Each row comes from the steps of one walk. Every step used is in the known rows, and no mark comes twice. Write the walk behind each row, first mark first.
Known rows:
sidato/suveba/gela/gogod: [-5.18  1.80  0.50  4.33  1.24  1.52 -0.77 -1.27  0.58 -0.12  0.79  1.27
  0.03 -2.32  0.01 -1.27  0.77 -0.84  0.37  0.25 -1.60]
gogod/kuli: [-3.43 -0.60 -0.87 -0.01 -0.12  2.19 -0.47 -0.58  1.92 -0.04  0.63 -1.42
 -0.03  0.68  0.84 -1.29  0.00  3.31 -2.57 -0.46  0.39]
gela/gogod/kuli: [-4.85  0.10 -0.10  2.74 -0.64  2.48 -0.79 -1.19  1.01  0.64  1.07 -2.46
  0.16 -0.34  0.18 -2.04  0.87  3.75 -2.34 -0.65  0.24]
gogod/sidato/suveba/bogini: [-4.23 -1.40 -1.97  4.57  1.05  0.27 -0.11 -0.98  1.71  0.49  0.86 -0.20
  1.15 -0.87 -0.11 -0.11  0.97 -4.05  0.68 -0.74 -1.75]
fifiz/suveba/gela: [ 1.77 -0.38 -1.11 -0.62  1.12  0.68 -0.78 -0.19  2.17 -0.56  2.02  3.10
 -1.93 -1.19  1.51  0.58  0.22  1.28 -0.18  0.12 -0.09]
medeg/fifiz/suveba/gela: [ 1.43 -1.20 -1.50 -0.31  0.38  1.67 -1.16 -0.23  1.61 -0.56  2.35  3.58
 -1.74 -1.05  2.14  1.83  0.81 -0.36  0.74  1.19 -0.26]
medeg/gogod/kuli/simeduv: [ 1.65 -0.28 -0.56  1.41  0.08  1.79 -1.02 -0.20 -0.07  0.03 -0.03 -1.52
  1.48  2.07  1.54 -0.36  0.86  1.48 -4.48  0.26 -0.19]
fifiz/suveba/gela/gogod: [ 0.34  0.42 -0.43  2.12  0.69  0.95 -1.14 -0.80  1.28  0.04  2.55  2.07
 -1.84 -2.22  0.96 -0.32  1.04  1.76 -0.04 -0.02 -0.28]
suveba/gela: [-2.02 -0.26 -0.08  0.20  0.19  0.65 -0.35 -0.45  1.60 -0.68  1.22  2.09
 -0.11 -0.39  1.84 -0.19 -0.80  0.37  0.01  0.46 -0.24]
fifiz/suveba/gela/gogod/kuli: [-2.96  0.27 -0.89  1.89  0.76  1.95 -1.13 -1.03  2.02  0.36  3.02  0.66
 -2.27 -1.08  0.86 -0.85  1.00  3.17 -1.70 -0.06 -0.41]
gogod/kuli/simeduv/suveba/gela: [-3.50 -1.00 -1.83 -2.21  0.72  1.48 -0.82 -0.35  2.27 -0.11  2.97  1.58
 -0.60  1.63  0.85 -2.90  0.76  0.87 -2.87  0.94 -0.23]
gogod/sidato/suveba/gela: [-2.24 -0.36 -0.62  3.49  1.86  0.43  0.25 -1.51  1.68  0.05  0.93  1.84
  0.14 -0.58  0.51 -0.49  0.20 -2.30  0.34 -0.10 -1.30]
suveba/gela/gogod: [-3.48  0.44  0.60  2.92 -0.25  0.89 -0.67 -1.11  0.59 -0.09  1.61  1.06
 -0.01 -1.50  1.21 -1.01  0.09  0.73  0.16  0.31 -0.40]
gela/gogod/sidato/suveba: [-1.70  0.17 -0.14  6.25  1.06  1.30 -0.22 -2.06  0.31  0.95  0.39 -1.25
  0.86 -1.62 -1.03 -1.80  1.82 -0.31 -0.35 -1.21 -0.74]
gela/gogod/medeg/fifiz/suveba/bogini: [-2.91 -1.72 -2.63  4.05 -1.01  3.29 -1.57 -1.00  1.38  0.70  4.11  0.09
  0.32 -0.95  0.57  1.56  2.41 -0.49  0.92  1.01 -0.61]
medeg/simeduv/suveba/gela/gogod: [ 1.28 -0.01  1.65  1.27 -0.60  0.72 -0.80 -1.23  1.24 -0.62  2.33  1.74
 -0.90 -2.73  1.04  0.34  1.86  0.45  0.78  1.31 -1.49]
sidato/suveba: [-1.59  1.05 -0.28  1.57  1.29  1.84 -0.53 -0.55  1.19 -0.38 -0.68  0.20
  0.37 -1.31 -0.34 -0.74  0.74  0.22 -0.65 -0.50 -0.69]
medeg/simeduv/suveba: [ 4.66 -1.01  0.83 -1.50 -0.51  1.06 -0.54 -0.49  1.83 -0.84  0.90  0.67
 -0.51 -1.67  0.69  1.00  1.89  1.28 -0.10  0.54 -0.58]
sidato/suveba/gela: [-3.74  1.15 -0.18  1.53  1.70  1.19 -0.44 -0.69  1.55 -0.61  0.29  2.23
 -0.17 -1.33  0.53 -0.25 -0.03 -1.20  0.21  0.46 -1.38]
simeduv/suveba: [ 0.68 -0.95 -0.30 -1.12 -0.27  1.29 -0.55 -0.21  1.77 -0.41  0.63  1.02
 -1.12 -0.88  0.12 -1.01  1.29  1.54 -1.42 -0.25  0.47]
kuli/fifiz/suveba/gela/gogod/medeg: [ 1.25 -0.93 -1.50  2.30  0.39  2.92 -1.08 -1.46  1.71 -0.29  4.51  2.46
 -0.04 -0.64  0.51  1.04  1.26  1.68  0.44  1.37  0.28]

Which walk is each row?
[-2.49 -0.67 -2.44  1.52  0.56  2.77 -1.84 -0.87  0.72  0.67  4.12  1.02
 -0.47  0.56  1.41 -1.71  1.97  0.61 -1.50  1.38 -0.40]
medeg/fifiz/suveba/gela/gogod/kuli/simeduv
[-4.67 -0.48 -0.38  3.93 -1.21  3.29 -0.76 -1.83  0.74  0.20  3.34  1.13
  1.17  0.11  1.45  0.47  0.66  0.30  0.67  1.89 -0.28]
suveba/gela/gogod/medeg/fifiz
[ 0.60 -0.44  0.56  2.19 -0.45  1.90 -0.66 -0.46  0.55 -0.18 -0.76 -1.28
  0.02  0.60  1.63  1.55  0.47  2.37 -3.74 -0.18 -0.42]
medeg/gogod/kuli
[-2.00  0.26 -2.02  1.13  1.23  1.81 -1.47 -0.81  1.29  0.59  3.87  0.50
 -0.72  0.39  0.78 -2.71  1.40  2.34 -2.44  0.36 -0.30]
fifiz/suveba/gela/gogod/kuli/simeduv
[-2.50 -1.09  0.19  5.02 -0.15  0.08 -0.02 -1.98  0.71  0.66  2.27  0.54
  0.32 -0.74  1.06 -1.09  0.37 -0.21  0.27 -0.21 -0.28]
suveba/gela/gogod/sidato
[ 0.18 -0.59 -0.79  2.50 -0.06  1.96 -1.48 -0.85  0.69  0.14  2.74  2.62
 -1.47 -2.02  1.51  0.95  1.63  0.14  1.03  1.03 -0.51]
medeg/fifiz/suveba/gela/gogod
[-5.22 -0.97 -0.40  2.47 -0.35  2.40 -0.96 -1.25  1.26 -0.30  2.60  0.40
  0.49 -0.27  1.03 -0.60  0.30  1.12 -0.64  1.03 -0.07]
suveba/gela/gogod/kuli/fifiz
[ 2.59 -1.54  1.21  3.21 -0.41 -0.10 -0.13 -2.05  1.34  0.15  3.02  1.28
 -0.79 -2.03  0.97  0.16  2.17 -0.72  0.95  0.68 -1.32]
medeg/simeduv/suveba/gela/gogod/sidato
[-1.85 -1.91 -2.62 -0.82 -0.13  0.42 -1.17  0.43  1.58 -0.12  2.38  0.89
  0.82  0.28  0.32 -2.11  1.57 -2.52 -1.00  0.38 -0.55]
kuli/simeduv/suveba/bogini
[ 0.82 -1.26 -1.60  1.55  0.22  3.11 -1.49 -0.90  1.46  0.13  2.57 -0.59
 -0.77 -0.86 -0.15 -0.29  2.05  3.39 -1.58 -0.11  0.66]
gela/gogod/kuli/fifiz/suveba
[-3.11 -1.19 -0.65  2.43 -0.72  3.01 -1.03 -1.19  0.88 -0.04  1.61 -1.66
  1.06 -0.18  0.14 -0.92  1.12  2.55 -1.38  0.11  0.62]
gela/gogod/kuli/fifiz
[ 2.00 -0.12  0.81  5.70  1.56  0.08  0.03 -1.40  0.18 -0.06 -0.53  1.93
  0.09 -0.69  1.37  2.37  0.71 -3.27 -0.87  0.18 -2.07]
medeg/gogod/sidato/suveba/gela
[-3.68 -0.16 -0.01  2.09 -0.48  2.36 -0.51 -1.66  1.83  0.17  3.56  1.64
 -0.61 -0.62  0.05 -1.17  1.24  1.68 -0.86  1.05 -0.18]
simeduv/suveba/gela/gogod/medeg
[ 5.52 -1.76 -1.83 -1.12  0.63  1.92 -1.11 -0.03  1.63 -0.82  1.53  1.81
 -0.54 -0.95  0.57  1.37  1.27  1.56 -0.03  0.05  1.06]
kuli/fifiz/suveba
[ 0.07 -1.71 -2.13 -1.19  1.13  2.24 -1.02 -0.39  2.77 -0.77  3.08  2.46
 -1.51  0.09  1.41  1.20  0.31  1.54 -0.90  0.86  0.12]
gogod/kuli/fifiz/suveba/gela
[-1.53 -0.22 -0.56  0.86  0.19  0.83 -1.16 -0.72  0.55  0.08  2.86  1.97
 -0.12 -0.46  0.36 -3.34  1.68 -0.26 -1.15  0.85 -0.28]
kuli/simeduv/suveba/gela/gogod
[-1.73 -1.92 -1.33 -0.41 -0.22  2.79 -0.69 -0.55  1.80 -0.59  1.17 -0.62
  0.89  0.81  0.74 -0.13  0.20  2.18 -1.58  0.31  0.83]
gogod/kuli/fifiz
[-0.90  0.59  1.14  3.14 -0.69  2.04 -0.36 -2.01  1.45 -0.28  3.34  0.17
  1.42 -0.87  1.45  1.13  0.71  1.70  0.97  1.70 -1.14]
suveba/gela/gogod/medeg/simeduv
[-4.11 -1.08 -0.42  2.50 -1.20  3.32 -0.92 -1.67  1.26  0.15  3.85  2.24
 -0.35 -0.44  0.63 -0.03  1.76  0.06  0.17  2.06 -0.30]
simeduv/suveba/gela/gogod/medeg/fifiz
[ 1.36  0.50  0.93  3.23 -1.07  2.64 -0.49 -1.92  1.12  0.02  2.31 -1.94
  2.01 -0.80  0.54  0.72  1.51  3.09  0.03  0.84 -0.43]
gela/gogod/medeg/simeduv
[-6.62  0.38 -0.58  3.73  1.15  3.02 -1.04 -1.45  1.17 -0.32  1.83  0.62
  0.50 -1.11 -0.15 -0.55  0.86 -0.50 -0.45  1.00 -1.29]
sidato/suveba/gela/gogod/kuli/fifiz
